Each row was made from one path, in order. Every step used is in the known rows, and no mark comes twice. Write each row's path.
(in the rows, 128 means zero)
Known rows
burivo/dezo/fimip: [161 121 184 116 113 133 125 113 177 117  98 139 111 134 128 228 128 141
 124 124 147 106 150 101]
pero/fuvo/nagos: [108 130 193 116 134 153 164 144 142  61 150 115 113 143 137  95 162 132
 117 122 133 127 139 152]
pero/fuvo/dezo/burivo/nagos: [139 172 249 153 147 187 136 144  63 204  90  71  78 151 132 160 143 148
 127 141 120 116 116 128]
pero/burivo/nagos/fuvo: [112 166 175 125 134 126 172 122  99 217  58 135  70 138 176 222 128 115
 116 107 126 117 140 165]
burivo/nagos/fuvo/dezo/fimip/pero: [155 106 146 106 119 139 118 128  25 142 114 129 106 144 145 209 144 157
 121 149 133 118 160 103]
fimip/pero/burivo: [124 136 143 113 111 131 160 131  70 130  94 156 122 131 137 171 139 159
 105 127 108 142 132 116]
fuvo/dezo/fimip/pero: [161  92 130 107 112 136 111 130  40 113 138 132 129 140 126 181 144 164
 124 151 131 121 155  88]
burivo/nagos: [112 153 178 135 149 167 108 126 111 169  76 105  83 137 145 174 138 129
 115 145 130 132 128 142]
fimip/nagos/fuvo: [114 136 107 124 125 121 169 117 132 143  78 123 107 132 168 171 131 112
 112 117 141 111 151 157]
fuvo/pero: [136 132 156 152 104 150 115 136 115 155 131 112 130 137 123  81 129 111
 139 152 134 109 146 106]
nagos/fuvo/dezo/fimip: [166 102 166 125 102 113 124 130 119 184 124 129 101 142 137 230 138 130
 135 118 145  92 145 108]
burivo/vizur: [143 102  93 129 134 170 116 138  60 213  89 118 104 134 133 170 147 131
 131 133 126 143 134 150]
dezo/fimip/nagos/fuvo/pero: [130 128 149 147  95 140 144 122 119 162  89 113 109 141 152 136 129  97
 129 150 149  92 168 127]
nagos/fuvo/pero/burivo/dezo/fimip: [159 134 209 121  96 128 153 116 168 154  73 147  99 139 142 248 129 135
 121 115 143  98 157 103]
dezo/burivo: [148 150 192 140 126 151 165 122  63 154 117 112 125 132 117 102 116 139
 137 148 122 129 122 115]
dezo/fimip/nagos: [116 104 121 131 108 147 123 111 163  83  68 116 106 131 139 190 142 129
  99 158 155 117 149 126]
fuvo/pero/burivo/tane: [115 157 158 134 105 174 177 144 138 136 131 121  89 122 165 140 107 131
 133 122 118 128 115  95]
fimip/pero/fuvo/dezo/burivo/nagos: [142 167 238 145 148 192 136 144  32 192  93  74  84 152 134 158 145 158
 124 147 117 121 122 122]
nagos/fuvo/dezo/fimip/pero: [160  97 129 102 111 127 126 128  33 130 132 136 123 141 138 192 141 156
 125 143 132 115 160  97]
nagos/fuvo/pero/burivo: [125 153 178 141  94 126 174 134 115 197  81 145 108 136 147 164 131 117
 120 116 118 111 140 125]
pero/fuvo: [112 143 170 142 135 116 177 148 129  95 139 103 104 138 130 119 129 125
 142  95 120 113 128 159]

Write each row's path
[143 120 161 114  98 130 149 133  73 145  96 153 115 137 134 212 145 164
 107 128 115 129 137  99]
fuvo/dezo/fimip/pero/burivo
[156 130 200 118 104 130 141 116 179 130  79 149 103 134 131 252 131 147
 115 116 140 108 145 100]
pero/burivo/dezo/fimip
[119 123 119 121 115 114 166 109 131 141  70 131  93 133 169 207 128 108
 114 124 150 104 161 153]
dezo/fimip/nagos/fuvo
[126 147 204 126 127 169 119 133  70 186  57 121  75 145 148 237 152 157
 100 143 119 129 133 120]
fuvo/dezo/fimip/pero/burivo/nagos
[136 140 154 146 106 131 146 131 103 185 118 120 119 140 146 106 122  96
 143 134 136  98 158 126]
nagos/fuvo/pero
[136 160 199 154 115 158 149 128  69 216  89 102  94 145 151 122 122 101
 139 150 135  99 156 129]
dezo/burivo/nagos/fuvo/pero
[125 137 141 150 103 145 145 128 119 163  95 108 117 140 151 112 130  98
 128 145 142  96 161 127]
fimip/nagos/fuvo/pero
[153 134 182 147 124 137 133 172 128 160 170  82 125 150 118 134 156 153
 140  87 115  96 111 115]
pero/fuvo/dezo
[118 152 169 143  92 136 172 131 128 181  66 137 106 136 150 166 137 120
 109 123 123 111 142 126]
fimip/nagos/fuvo/pero/burivo
[137 114 117 128 122 165 138 141  63 234  62 133  95 134 136 206 151 138
 118 119 115 146 126 149]
pero/burivo/vizur
[122 142 179 145  85 131 172 126 128 180  60 142  97 137 151 191 135 117
 110 129 129 106 148 124]
dezo/fimip/nagos/fuvo/pero/burivo
[128 152 177 150 116 150 135 130  93 208  92 109  95 144 156 130 127  97
 136 143 138  99 158 133]
burivo/nagos/fuvo/pero
[133 101 133 135 105 157 111 126 162 109  84 102 114 138 134 196 156 141
 100 150 152 107 142 108]
fuvo/dezo/fimip/nagos
[130 124 163 135  99 167 132 116 195  97  48 114 110 137 139 207 149 139
  92 149 151 106 152 105]
fuvo/pero/burivo/dezo/fimip/nagos
[140 107 102 117 123 171 139 140  17 215  65 136 100 135 140 201 154 152
 115 131 112 153 136 140]
fimip/pero/burivo/vizur
[151 168 199 118 125 152 154 134 197 134  82 135 132 133 131 198 142 164
 106  91 117 120 123 100]
pero/burivo/dezo
[129 106 147 142 107 152 126 133 163  98  89  92 105 142 134 193 155 140
 105 138 148 102 142 119]
pero/fuvo/dezo/fimip/nagos
[125 124 206  98 132 162 162 140 121  35 140 122 115 148 138 128 165 152
 111 127 136 125 156 130]
burivo/dezo/fimip/pero/fuvo/nagos
[157 127 169 136 126 143 134 172  83 142 172  85 132 151 120 130 159 166
 136  98 112 102 122 106]
fimip/pero/fuvo/dezo
[166 152 200 143 120 162 165 138  58 199 117  88 125 144 130 131 138 150
 131 129 123 105 122 106]
fimip/nagos/fuvo/dezo/burivo
